Each row was made from one path, in order. Every step used is in the known rows, and no mark comes twice. Write each row's path.
(in the rows, 128 means zero)
Known rows
tivor, ture: [156 121 106 132 123 132 136 125 115 137 118 117 125 130 124 120 127 134
  79 113 123 124 134 112 127 121 129 120 127 120 129 118 139 157 127 125
 126 144 129 118 131 121 138 124 127 135 129  76]
tivor, ture, karo, pape, zurazaf, bivev, nugi, tekog: [138  90 148 185  99  35 129 153 120 133  98 137 130 153 139 131 129 116
  56  88 115 121 128  77 149  91 144  82 118 128 145 161 160 131 107 132
 112 135 111 124 110 145 137 148 149 126 168 114]
ture, tivor, bivev, nugi: [139 121 146 141 105 140 129 140 130 134 112 144 116 159 136 128 116 122
 101 117 106 122 130  50 145 124 117  96 126 166 128 125 156 146 145 119
 120 142 116 138 106 127 143 154 151 152 151 115]
tekog, nugi, sodis: [135 126 126 143 139  96 113 162 155 124  95 144 138 151 141 120 109 110
 100 126 131 136 118 108 123 103 120 130 138 140 117 154 111 127  93 153
 127 126 126 126 139 127 133 132 130 156 145 114]
karo, pesosa: [113 112 120 144 122 117 124 141 134 124 129 113  93 181 130 147 129 134
 111 128 116 128 140 132 133 121 147 124 127 133 155 115 141 121 111 128
 119 140 134 120 119 124 125 128 120 123 137  87]
tekog, nugi: [126 112 143 130 134 118 112 172 126 116 124 123 143 148 155 138 119 127
 104 112 139 142 111  98 130 120 126 136 117 136 120 137 105 114 107 144
 111 128 125 122 132 120 131 129 132 149 135 114]
pape, tivor, ture, karo, bivev, zurazaf: [132  96 132 148 124 120 111 144 132 146 110  96  44 143 130 128 170 124
  50 100 135 122 132  96 144 106 120  87  80 141 152 121 153 124 115 111
 124 139 111 116 109 125 131 150 150 131 168 103]
tivor, bivev, zurazaf: [132 120 133 131 135 126 130 129 122 162 110 169  98 144 117 135 135 114
  97 110 106 120 123  98 120 135 125  98  81 158 141 110 141 140 137 124
 135 149 114 137 126 121 139 137 146 162 147 119]
pape, tivor, ture, karo, bivev, nugi: [131 106 152 147 112 112 118 154 141 127 108  72  62 156 147 126 172 134
  69 101 136 125 131  61 162 107 121  89 141 142 136 132 158 121 126 112
 111 135 114 117  98 129 133 156 151 120 174  99]
zurazaf, bivev, karo, pape, tivor: [127  85 143 167  99  91 126 155 142 130 131 121 132 124 149 144 208 121
  89 108 141 127 115 117 145 117 125  87 131 128 148 148 139  91 120 117
 106 118 115 110 101 142 120 136 159 178 158 127]
tivor, ture, karo, pape: [145  86 105 206 121 144 124 145 121 129 130 113 104 140 115 121 131 140
  65 139 156 123 125 119 149 103 127 104 118 145 151 170 156 130 107 116
 124 144 131 100 109 149 136 150 122  96 135  83]
zurazaf, bivev, tivor, ture, karo, pesosa, felapa: [132  94 115 125  77 130 141 142 116 110 108  96 120 189 141 142 151 121
  49 115 106  87 162  96 155  97 137  99 120 151 160 102 156 133  88 117
 113 137 128 137  99 123 148 156 113 122 143  97]
zurazaf, bivev, tivor, ture: [145 114 109 120  76 120 145 133 122 138 114 100 141 124 133 141 157 121
  60 100 104 118 133  98 147 128 122  90 119 134 135  98 134 151 116 132
 116 142 123 137 127 124 141 134 156 125 133  82]
ture, karo, pesosa: [121 105 110 156 117 138 116 140 129 109 128 109  88 183 127 133 120 136
  94 137 116 124 140 123 143 103 133 125 124 145 165 123 152 123 109 120
 119 138 129 114 109 126 129 149 121 105 133  89]
tekog, nugi, pape, karo, pesosa, felapa: [128  90 140 136 113  76 121 161 115 104  98 114 125 203 175 149  99 117
  78 111 132 101 153 121 144  93 152 125 145 131 154 128 143 100  91 125
  99 135 126 118 107 133 137 141 104 169 166 111]
tekog, nugi, pape: [133 109 141 155 137  73 113 156 122 119 104 137 137 160 144 124 101 116
  99 121 137 134 115 114 123 107 142 127 130 127 118 159 110 121  92 147
 114 131 125 125 125 151 133 134 131 154 151 117]
zurazaf, bivev, tivor, ture, karo, pesosa: [133  95 100 150  81 135 129 145 126 115 119  94  98 182 129 144 138 130
  49 117  98 117 143 104 155 102 130  97 118 148 170 105 159 137 100 124
 111 146 127 119 108 124 138 152 140 101 134  61]
pesosa, felapa: [128 120 136 109 120 126 139 129 119 120 116 126 143 146 140 126 138 123
 115 124 133  98 151 118 132 116 135 127 129 131 127 124 134 127 115 119
 128 123 131 142 115 125 139 135 100 145 138 146]
ture, tivor, bivev, nugi, sodis: [146 132 127 151 115 114 126 135 160 139  87 161 116 160 127 111 108 103
 100 131 104 120 133  72 135 105 113  97 144 162 124 145 151 151 123 133
 133 136 118 139 118 133 143 152 145 160 158 117]
zurazaf, bivev, tivor, ture, karo, pape: [139  80 108 198  89 139 132 149 126 127 129 103 117 136 120 135 151 131
  53 126 139 118 124 111 159 107 124  83 113 153 154 156 155 126 101 120
 117 142 126 113 107 150 138 155 140  90 138  88]
bivev, tivor, ture: [145 118 100 131  88 115 134 126 118 142 109  98 122 123 130 126 155 130
  57 115 113 125 131  99 149 125 117 108 122 132 127 100 126 152 124 123
 120 147 124 131 131 123 139 129 150 133 142  71]
bivev, tivor, ture, karo, pape: [139  85  99 205  98 136 123 145 123 130 124 100 103 135 118 125 149 137
  52 139 149 123 123 111 160 107 120  96 114 153 148 159 146 127 106 116
 118 146 129 109 109 149 137 154 137  96 142  79]
pape, tivor, ture: [167 113 105 131 110 110 129 132 120 134 118 110 134 120 138 115 182 138
  71 100 127 126 127 101 137 113 122 117 127 110 129 113 143 145 136 116
 109 129 119 104 120 118 131 120 139 142 142  80]
ture, karo, bivev, nugi, sodis: [124 127 141 155 129 101 117 144 170 130  89 112  70 161 131 118 125 109
  98 129 131 123 136  92 143  99 122  96 158 151 128 157 147 126 104 135
 136 133 123 133 117 139 134 156 141 130 170 124]
felapa, pesosa: [132 121 117 121 128 130 131 131 110 124 125 127 109 102 106 120 131 121
 104 145  95 113 125 124 147 152 132 140 128 124 158 118 123 128 113 118
 116 140 128 137 126 134 129 122 117 152 129 102]
nugi, pape, zurazaf, bivev, tivor, ture: [160  96 111 132  70  96 138 130 111 143 104 111 143 130 135 125 144 112
  45  91 105 118 129  97 148 111 129  89  98 124 138 109 130 148 118 126
 106 141 113 129 112 141 137 127 160 138 152  86]
bivev, zurazaf: [112 128 144 125 131 120 118 127 134 152 118 151 108 141 130 140 134 112
  96 124 111 126 127 111 124 129 126 108  78 137 137 121 129 117 124 127
 142 135 114 145 128 131 129 140 147 144 152 123]

Which path is each row?
[164  86 108 179 115 119 130 149 114 135 123 138 114 127 118 115 186 140
 101 107 146 123 110 103 142 111 120 105 126 155 147 140 160 137 141 104
 102 136 118  87 103 126 134 137 135 133 141 119] => ture, karo, pape, tivor, bivev
[123  84 134 144  60 111 131 147 128 141 129 108 143 125 140 148 169 112
  85 104 119 126 119 107 164 120 124  87  81 141 148 124 122 104 120 123
 105 128 111 134 102 144 124 130 164 118 152 133] => karo, pape, zurazaf, bivev, tivor
[103 109 150 136 139 115 118 141 138 156 117 108  44 145 124 145 145 116
  94 109 136 125 133 117 132 129 135  93  83 143 145 123 137 113 112 126
 136 141 119 135 121 131 128 141 143 138 163 126] => karo, bivev, zurazaf
[138  71 131 176 116 121 115 149 119 147 134 129 122 133 132 118 135 127
 100 115 154 136 117 124 148 105 134 118  71 121 151 156 126 105 137 109
 109 131 115  99  96 146 117 113 128 128 157 122] => karo, pape, zurazaf
[151  82 110 152  70 117 139 143 117 148 120 101 136 127 133 137 161 121
  42  94 120 121 125  98 158 115 129  84  89 131 148 118 135 136 119 122
 106 144 116 120 108 136 134 126 155 125 149  77] => karo, pape, zurazaf, bivev, tivor, ture
[143  98 116 172 102  95 114 144 129 116 106 106  88 204 142 126 148 133
  48 124 109 121 138  86 153  88 138 103 136 131 161 130 166 129 107 116
 105 142 120 107  98 135 134 153 137 121 166  54] => bivev, nugi, pape, tivor, ture, karo, pesosa
[131  88 146 156 131  73 111 168 125 118 106  76  61 144 162 142  91 118
  97  92 170 131 129 137 141 101 144 109 156 127 145 147 139 102 106 130
  97 137 123  94 118 140 123 136 136 150 167 131] => tekog, nugi, pape, karo, bivev
[106  92 140 191 126 111 124 146 139 139 129 126  99 136 135 144 141 122
  91 139 150 129 124 129 140 131 128  95 134 144 148 161 124 103 110 123
 130 142 128 122 113 153 129 140 145 189 155 108] => bivev, karo, pape
[123 102 123 131 111 135 128 139 119 104 115 111 108 192 139 132 131 128
  88 132 123  94 160 115 145  97 138 124 126 147 155 120 153 122  97 115
 120 129 132 129 100 123 141 151  95 126 141 117] => ture, karo, pesosa, felapa
[129  80 127 152  57 125 126 148 126 129 126 106 141 127 137 138 162 114
  74 109 120 124 119 103 169 110 116  87  80 149 154 129 128 104 118 118
 104 128 110 129  98 144 127 143 164 104 149 132] => ture, karo, pape, zurazaf, bivev, tivor
[130  88 143 126  66  85 123 157 122 130 111 114 158 137 155 140 147 103
  75  92 109 129 114  93 156 112 125  96  84 137 136 120 104 107 109 136
  96 127 107 139 107 144 128 131 170 140 159 132] => tekog, nugi, pape, zurazaf, bivev, tivor
[156  86 119 161  98 103 138 147 127 138 119 111 131 126 143 136 191 126
  46  95 132 121 124 103 140 115 127  82 131 121 147 135 150 128 119 117
 107 136 117 104 110 134 132 131 152 173 152  76] => zurazaf, bivev, karo, pape, tivor, ture
[137 105 105 139  94 110 133 138 121 145 111  63  72 124 127 132 163 133
  55 102 136 124 137 103 154 122 124  94 125 138 131 103 131 150 113 122
 116 150 128 124 124 121 136 131 148 126 152  73] => karo, bivev, tivor, ture
[118 119 131 114  68 114 138 135 134 129 123 108 147 122 137 152 165 111
 102 111 102 121 125 113 150 136 121  93 119 147 133 105 123 117 114 135
 116 126 120 153 122 131 130 139 164 116 132 136] => zurazaf, bivev, tivor
[119  99 130 147  83  66 118 142 128 130 103  63  67 125 150 144 136 116
  88 107 145 125 131 132 164 114 127  94 148 138 140 120 129 105 113 120
 104 138 120 120 117 143 125 141 161 136 174 127] => nugi, pape, karo, bivev, tivor
[135  87 141 161 129  91 102 163 127 140 100 101  50 159 139 127 156 117
  34  96 142 127 123  86 142  93 128  88  80 142 147 139 142 118  94 123
 113 140 108 114 107 136 133 154 152 147 180  97] => tekog, nugi, pape, tivor, ture, karo, bivev, zurazaf
[124 104 132 148 132 134 115 139 130 148 110 100  37 146 120 131 136 121
  57 108 134 119 136 102 140 112 122  88  80 151 152 125 151 132 109 118
 135 148 116 126 114 129 135 154 143 126 159 100] => tivor, ture, karo, bivev, zurazaf
[127  99 157 110 100 121 131 137 132 131 119 137 140 127 155 139 127  97
  90  95 103 125 130 108 136 123 117  90 109 131 154 117 116 115 134 124
 120 129 108 135 107 136 127 128 170 225 150 138] => pape, zurazaf, bivev, karo
[159  89 143 156 100 100 115 132 114 142 103 154 124 158 140  97  97 109
  86 107 118 127 123  72 149  91 129 105  80 133 140 144 138 136 146 111
 103 135 102 117  85 152 131 133 148 165 175 126] => ture, tivor, bivev, nugi, pape, zurazaf
[113 115 162 160 121   4 120 151 129 129  90 105  76 145 156 145 118 119
  99  90 133 125 137 104 145 106 147  97 169 126 132 144 152 113 111 133
 113 134 118 123 129 132 129 144 147 149 181 135] => pape, karo, bivev, nugi, tekog
[108  88 148 180 113 116 135 151 141 134 131 129 116 137 138 158 145 112
  91 124 139 122 125 130 137 131 134  78 133 148 155 160 134 102 105 131
 127 138 127 128 110 155 129 144 149 181 146 119] => zurazaf, bivev, karo, pape
[145  58 127 186 100 134 115 150 116 146 126 140 107 135 135 112 119 114
  71 111 142 131 120  96 151 102 115  95  71 149 162 148 130 122 143 101
 106 142 108  99  85 145 126 129 149 199 164 116] => ture, tivor, bivev, karo, pape, zurazaf
[169 104 117 147 120  82 134 131 111 139 106 155 126 128 123 109 169 126
 116  99 126 122 114 107 125 113 132 111 139 139 132 125 148 149 141 117
 102 133 117 102 112 130 136 124 139 162 148 127] => nugi, pape, tivor, bivev
[139  79 116 122  71 130 135 145 111 114 109  98 124 188 147 133 147 118
  41 103 105  90 161  92 163  88 134 100  94 144 166 101 150 129 101 110
 104 134 119 129  86 123 144 147 116 130 154  97] => pape, zurazaf, bivev, tivor, ture, karo, pesosa, felapa
[143  87 121 186 108 112 112 150 133 120 135 114 124 127 134 121 198 141
  94 128 158 131 111 117 154  99 120 114 119 132 144 162 149  98 123 105
 104 115 117  93  99 141 120 142 137 107 150 123] => ture, karo, pape, tivor
[168  97 123 147 122  75 127 153 109 132 104 151 134 139 137 113 165 127
 103  93 131 128 106  92 127 112 130 113 133 143 128 129 136 142 130 123
  94 133 115 101 114 126 136 126 140 171 151 121] => tekog, nugi, pape, tivor, bivev
[144 117 144 162 112  90 127 128 127 134  96 156 114 170 129 116  98 110
  99 128 112 117 129  77 136 109 132  94 137 151 124 150 152 145 121 127
 119 141 117 136 103 156 142 153 146 157 163 118] => ture, tivor, bivev, nugi, pape
[167  92 104 149  76 125 124 129 111 122 104 111 134 135 130 106 126 117
  39 110 108 116 128  92 158  90 111  97  97 136 150 127 143 147 118 116
 109 138 109 118 102 144 139 149 155 115 147  99] => nugi, pape, zurazaf, bivev, tivor, ture, karo
[141 115 159 136  98  56 126 137 141 126 109 134 151 150 153 130 185 113
 103 105 116 123 119  92 141 110 139  96 142 113 125 143 146 104 122 127
 104 113 109 126 102 151 125 140 159 143 169 138] => zurazaf, bivev, nugi, pape, tivor
[137 100 141 195 115  15 124 152 120 134  93 148 110 148 133 126 164 128
  87 102 125 123 117  75 147  99 137  92 149 148 133 159 162 130 118 124
 109 134 114 115 115 135 138 153 147 140 171 123] => ture, karo, pape, tivor, bivev, nugi, tekog
[117  84 149 111  96 112 135 145 123 120 109 121 121 190 159 147 137 106
  74 102 108  96 160 109 144 105 143 100 110 138 164 105 135 113 106 117
 114 131 122 138  91 127 137 136 119 205 160 123] => pape, zurazaf, bivev, karo, pesosa, felapa
[144  95 112 154 128 145 123 145 120 124 119  65  41 133 117 117 131 139
  75 106 156 121 140 117 147 103 126 103 131 142 147 132 155 147 110 117
 121 143 130 103 112 125 136 147 124 104 138 102] => tivor, ture, karo, bivev
[112 102 120 145  85 119 118 144 129 125 116  58  59 124 128 132 165 128
  86 120 141 125 129 111 168 116 112  99 124 160 140 115 125 120 109 116
 115 135 124 129 112 131 129 152 156 103 152 126] => ture, karo, bivev, tivor
[117 101 123 146 120 111 130 143 127 133 114 129  75 181 137 150 129 122
  88 116 101 124 140 112 131 127 132  99 143 157 167 101 137 137 121 123
 119 156 129 121 114 119 136 134 144 213 149  78] => tivor, bivev, karo, pesosa
